Known rows, with every way that one mark hangs from another:
(q285 q358): [ 2.37  0.40 -0.83 -1.09 -0.14 -2.25 -1.65 -2.70  1.86 -0.75 -1.92 -0.19
 -0.57 -1.03 -1.24  1.93  0.71  2.19 -3.02 -0.63 -0.66  0.68 -0.22]
(q358 (q285 q328)): [ 0.34 -1.80 -1.95 -2.73  0.68  0.59  0.17 -0.15  1.05 -3.05 -2.80  0.92
 -0.40 -3.01  0.23 -2.12  1.95  6.28 -1.18 -1.44  0.95  1.91 -1.02]
(q689 (q94 q167 (q358 (q285 (q328 q318))) q368)): [-1.25 -0.51  4.13 -0.35 -0.07  0.89 -0.18  1.29 -0.08  0.49 -2.21 -1.24
 -2.79 -1.18 -1.14 -1.11 -0.03 -0.08  2.37  0.08 -0.91  1.97  0.31]
(q689 (q94 q167 (q328 q318) (q358 q285) q368)): [-1.48 -0.30  3.51  1.08 -0.30  0.37 -0.43  1.57 -0.63  3.69 -0.78  1.14
 -0.50 -0.15  0.03 -0.07 -2.21 -2.13  1.79 -0.15 -0.52  1.86  0.94]
(q190 (q94 q358 q689)): [ 0.60  0.35 -0.78  1.57 -0.91  0.47  1.91 -2.53 -0.83 -0.84  1.13  0.02
  1.50 -0.49  0.15  2.55  2.58 -1.60 -1.11  0.92  1.63 -2.90  1.98]
(q689 q94): [ 1.42 -0.43  0.39 -0.19  0.72 -0.70  0.89 -3.26 -0.74  0.55 -0.08  0.34
 -1.08 -2.66 -0.15  0.78  0.86  1.28  0.71  0.04  1.98 -0.46  2.08]
(q328 q318): [ 1.99  0.58 -0.74 -1.54  1.61 -2.80  1.06 -2.93 -1.01 -1.25  0.62  2.03
 -2.03 -1.69 -0.10 -0.98  1.13  2.79 -1.02 -1.09  0.40  2.58  0.22]
(q94 q167 (q328 q318) (q358 q285) q368): [-1.87  0.13  0.70  0.93 -0.73 -0.28 -1.85  2.96  0.53  2.24 -1.70  2.37
  0.06  0.88  0.73 -1.05 -2.13 -0.92  0.40 -0.78 -1.42  2.92 -0.69]
(q318 q328): [ 2.76 -0.33 -2.61 -0.40  1.70 -1.66  1.51 -3.32  1.71 -1.69 -1.31  2.75
  0.28 -3.48 -1.22 -1.08 -0.15  0.79 -0.99 -1.05  1.60  1.47 -0.16]
(q94 q167 (q328 q318) q358 q368): [-0.46  1.92  1.11  1.79 -0.54 -1.51 -1.31  0.94  1.41  2.86  0.00  2.28
 -1.15  0.98  0.30 -0.89 -1.74 -3.42 -0.09 -1.66 -1.00  1.66 -0.40]
(q328 (q94 q167 q358 q689) q318): [ 1.72  1.10  1.49 -0.22  2.36 -1.31  0.61  0.37 -0.46 -0.46  3.43 -2.62
 -2.90  3.46  0.29  0.06  1.29 -2.58 -0.78  1.59 -2.37  0.40 -2.00]
(q358 (q94 q167 q368 q689) (q285 (q328 q318))): [-2.20 -0.63  0.96 -1.42  0.32  0.85  0.54  2.92 -0.66 -2.10 -0.17 -2.07
 -1.38 -0.03 -1.73 -1.25  0.79  1.42  1.48  0.03  0.42 -0.02 -1.05]
(q167 (q94 q328 (q358 q285) q689)): [ 0.01 -0.13 -1.77  0.69 -2.01  2.87  0.34  0.09 -1.08  0.57  0.63  1.47
  3.28 -0.63  1.65  0.77 -0.76  0.82 -0.97  0.20 -0.22 -2.49  1.32]
(q328 (q94 q167 (q358 q285)) q318): [ 0.49 -0.97  1.82 -1.40  2.86  0.49 -1.30  1.55 -0.98 -0.78  1.35 -1.12
 -2.56  1.56  0.35 -1.06  0.47  1.16 -1.15  1.95 -2.98  3.43 -2.68]
(q318 (q328 (q94 q358 q368 q689))): [ 2.38  0.34 -1.97  0.20  1.26 -0.96  1.86 -1.70  2.23 -1.38  0.27 -0.37
  2.19  1.59  0.07 -0.57 -1.20 -3.01  0.32  1.00 -0.22 -0.31 -1.54]
(q368 (q94 q689)): [ 1.98 -0.77 -1.68 -0.24  0.09 -2.61 -0.22 -3.51 -0.63 -1.69  0.10 -2.17
 -1.03 -0.93  0.54  0.74  2.93  1.17 -0.13 -1.03  2.65 -0.88  1.78]
(q167 (q94 (q328 q318) q358 q368 q689)): [ 0.57  2.36  0.24  1.16 -2.01 -0.09  1.38 -2.06 -0.75  1.70  2.07  2.03
  1.69  0.55  0.96 -0.12 -1.49 -2.22  0.21 -1.27 -0.31 -1.81  1.76]
(q94 q167 (q358 (q285 (q328 q318))) q368 q689): [-1.50  0.40  0.45 -0.21 -1.13 -0.46 -0.27  3.50  0.92 -1.64 -2.80 -1.99
 -1.49  1.82 -0.16 -1.07  0.94 -0.41  1.98  0.07 -1.49  0.87 -0.88]
(q285 (q328 q318) (q358 (q94 q689))): [ 2.41  1.01  2.24 -3.08  0.91 -0.68  2.25 -1.68  0.98 -2.53  2.00 -2.40
 -1.63 -0.98 -3.33  0.77  1.27  0.55 -3.61 -1.35 -0.98 -0.41 -2.17]
(q689 (q94 q328 q368)): [ 0.36  0.29  0.53  0.84 -0.41 -1.16  0.91 -2.98  0.76  3.44 -0.04  2.34
  1.05 -1.53  0.62  0.08 -1.38 -0.85  1.27 -1.82  2.75 -0.73  2.29]
(q358 q94): [ 0.42 -0.57 -2.31 -0.30  0.64  1.43 -0.25 -1.38 -1.04 -1.46  1.31  0.31
  0.33 -2.40 -0.65  0.81  0.09  2.08 -1.24  0.94  1.62 -1.62  0.04]
(q358 (q94 q167 q328 q689) q285): [-2.07 -1.37 -1.77  0.55 -0.02  2.24 -0.50  3.53 -0.92  0.74  1.17 -0.18
  1.70  0.05 -0.03  1.29 -0.52  0.11 -0.47  0.77  1.34 -2.17 -0.26]
(q94 q167 q689): [ 0.24  0.92 -1.97  1.13  0.04 -2.30 -0.58  0.15  0.58 -0.52 -0.53 -1.39
 -2.30  0.93 -0.07  1.05  2.42 -0.67  0.69  0.02  1.01 -1.74  0.93]

Rows:
[ 1.69  1.00 -0.21 -1.47  2.04 -3.67  1.88 -2.53 -0.46 -0.82  2.66 -0.79
 -0.69  3.24  0.97 -1.06  0.84  0.07  0.76  0.09 -0.02  0.96 -0.61] : (q328 (q94 q368 q689) q318)
[-2.67 -0.14  0.55  2.92 -1.87  0.93 -0.15  1.29  0.31  2.43 -0.57  0.99
  2.55  1.24  0.53  1.75  0.58 -3.27  0.49 -0.10  1.44 -1.98  1.83] : (q190 (q94 q167 q328 (q358 q285) q368 q689))
[ 2.09  1.80  4.24 -2.46  1.95 -3.52  0.25 -1.39  3.44 -0.76  1.11 -3.65
 -3.97  2.83 -2.40 -0.80  1.96 -1.24 -1.88 -2.03 -2.27  1.38 -2.92] : (q285 (q328 (q94 q167 q368 q689) q318) q358)
[ 0.01 -1.47 -1.57 -2.80  1.11 -0.22  0.93  0.17  1.52 -2.67 -1.04 -1.36
  0.67  0.93  1.11 -2.13  1.65  4.09  0.35 -0.52  0.61  0.64 -1.70] : (q358 (q285 (q328 (q94 q368 q689))))
[-0.39  0.58  0.60 -0.98 -1.88  1.45  1.13 -0.38 -1.04 -2.09 -0.83 -0.48
  0.53 -0.55  0.15 -1.26  0.28  1.97  1.16 -0.22 -1.06 -0.62  0.79] : (q167 (q94 (q358 (q285 (q328 q318))) q368 q689))
[ 0.43 -0.81 -0.91  0.52  1.38 -0.11  0.04  1.40  1.97 -1.01 -1.28 -1.41
  1.16  2.16 -0.29 -0.60 -1.07 -2.67  1.28  1.84 -1.08  0.60 -1.96] : (q318 (q328 (q94 q167 (q358 q285) q368 q689)))
[-1.96 -1.02  1.57  1.41 -1.18  1.28 -2.21  1.72 -0.35  1.37 -3.35 -1.51
 -0.83 -0.41 -0.15  1.11 -0.82 -0.59  3.21  1.87 -0.31  0.15  1.61] : (q689 (q94 q167 (q358 q285) q368))
[-1.67 -1.31 -0.83 -1.07  0.28  1.15  0.23  0.79 -1.71  0.68  0.81  2.82
  2.69 -1.23  0.19 -0.82 -2.57  2.51 -0.36 -0.48  1.21  1.51 -0.41] : (q358 (q94 (q328 q318) q368) q285)
[-0.65  0.03  1.03 -0.44  1.21 -1.03 -0.68  2.36 -0.64 -0.54  0.67 -2.52
 -1.05  4.43  0.86 -0.50  0.07 -1.06  1.51  2.09 -2.50  1.61 -1.73] : (q328 (q94 q167 (q358 q285) q368 q689) q318)
[ 1.73  1.91  0.31  0.61 -0.96  0.71  1.99 -2.22 -1.35  1.07  3.31  2.00
  1.10 -0.46  0.82  0.13 -0.57 -1.48 -1.59 -0.97 -0.55 -1.81  1.32] : (q167 (q94 (q328 q318) q358 q689))
[-2.15 -2.18 -1.27 -0.17  0.65  2.73 -2.44  2.48 -1.45 -1.23 -0.70 -0.80
 -0.43 -1.87 -0.99  0.76  0.19  3.17 -0.13  2.00  0.69 -0.36 -0.44] : (q358 (q94 q167) q285)
[ 0.07 -1.76  0.20 -0.28 -0.36  2.07 -0.02 -0.05 -1.52 -0.08 -1.83 -0.39
  0.79 -2.08  0.57  1.21 -0.35  1.86  0.87  2.00  0.03  0.32  1.18] : (q689 (q94 (q358 q285)))
[-2.64 -0.47 -0.12  0.27 -0.15  0.44  0.03  3.15 -1.57  1.29  1.19  0.40
  1.27  1.25 -0.38  0.20 -1.49 -0.69  1.08  0.09  0.87 -0.40 -0.10] : (q358 (q94 q167 (q328 q318) q368 q689) q285)
[ 0.53  1.75  0.97  0.91 -1.47  0.60  0.01 -2.76 -0.50  2.04  1.44  3.40
  0.92 -1.28  0.67 -1.01 -2.07 -0.69 -0.55 -1.65 -0.53 -0.11  1.29] : (q167 (q94 (q328 q318) q358 q368))
[-0.26  1.35  3.79  1.79 -0.24 -0.61  0.11 -0.27  0.21  4.33  0.73  1.23
 -1.72 -0.03 -0.28  0.00 -1.97 -4.35  1.43 -0.86 -0.16  0.63  1.18] : (q689 (q94 q167 (q328 q318) q358 q368))
[-0.68 -2.34 -1.47 -2.60  0.74  3.56  0.30  0.80 -0.35 -3.29 -0.52 -0.16
  0.59 -3.63 -0.82 -1.20  0.74  5.41 -1.51  0.13  1.28 -0.09 -1.58] : (q358 q94 (q285 q328))
[-1.70  0.51 -0.73  1.81 -0.28  0.90 -1.85  0.66  0.98  2.39  1.16  1.12
  0.24 -0.59 -0.60  0.27 -1.63 -1.82 -0.12 -0.78  1.87 -1.94  0.16] : (q358 (q94 q167 q328 q368))
[ 2.35 -1.46 -2.31 -1.03  2.11  0.67  2.03 -0.14  0.97 -2.34  0.13 -0.39
  2.63  0.47  0.23 -0.40 -0.56 -0.44 -0.90  1.95 -0.77  0.74 -2.27] : (q318 (q328 (q94 (q358 q285) q689)))
[-1.15  0.33 -1.74  1.26 -3.08  2.10 -0.36  0.19 -0.55  1.08 -0.67  1.48
  3.99  0.35  1.86  0.49 -1.71  0.16  0.81 -0.06  0.08 -2.51  1.86] : (q167 (q94 q328 (q358 q285) q368 q689))
[-0.01  1.24  2.63  0.19 -0.01 -1.10 -1.95 -0.35  1.37  2.44  1.06  0.18
 -0.81  0.21 -2.72  1.55 -1.93 -2.19 -2.43 -1.29 -0.84  0.34 -1.03] : (q285 (q358 (q94 q167 (q328 q318) q368)))
[-0.39  0.69  0.67  2.71 -0.76  0.39  0.36 -0.88 -0.34  0.12  0.95 -1.11
 -0.73  0.14 -0.67  2.72  3.07 -3.31 -0.56  1.00  1.00 -3.02  1.87] : (q190 (q94 q167 q358 q689))
[ 1.09  0.28 -0.79  0.11  2.15 -1.74 -0.51 -0.47  0.92 -0.39  2.13 -2.61
 -2.27  2.66  0.55  0.33  2.27 -0.85 -0.31  0.91  0.14 -1.43 -0.90] : (q328 (q94 q167 q689))
[-0.26 -1.72 -0.36  0.83 -0.82  0.09 -2.74  1.41 -0.95 -1.38 -1.91 -3.90
 -1.38  0.25  0.40  1.32  2.22  0.07  0.63  1.10  0.16 -0.19  0.64] : (q368 (q94 q167 (q358 q285) q689))
[-0.59 -0.18 -0.91 -0.28 -0.88 -0.25 -0.19  1.20 -0.13  1.14 -1.49  3.55
  2.70  0.19  1.67 -1.18 -2.63  0.95 -0.15 -0.84 -0.75  3.05 -0.58] : (q94 (q328 q318) (q358 q285) q368)
[-1.57 -0.10  1.17 -0.57 -0.40  0.34 -1.73  2.71  1.26 -1.28 -3.47 -0.41
 -2.43 -0.20 -0.54 -2.09  0.24  1.31  1.06 -0.46 -1.76  2.86 -1.37] : (q94 q167 (q358 (q285 (q328 q318))) q368)
[ 1.75  1.65  0.12 -0.14 -0.14 -0.93  2.43 -3.58 -1.41  1.17  3.63  2.69
  0.25 -1.17  0.43 -0.51  0.26  0.15 -1.31 -2.19  1.02 -1.39  1.94] : (q167 (q94 (q328 q318) q689))
[-1.19  0.08 -2.02  0.88 -3.06  1.89 -0.95 -0.02 -1.39 -1.24 -1.97 -0.56
  2.54  0.22  1.17  0.88 -0.48  1.58  2.08  1.60 -0.45 -2.32  2.19] : (q167 (q94 (q358 q285) q368 q689))
[-1.20 -0.22 -1.88  1.49 -1.15  0.98 -0.99  4.07  0.83  1.24 -1.04  0.19
  1.42  1.64  1.39  1.08 -0.27 -1.69 -0.51  0.45 -0.65 -1.11 -0.43] : (q94 q167 q328 (q358 q285) q689)
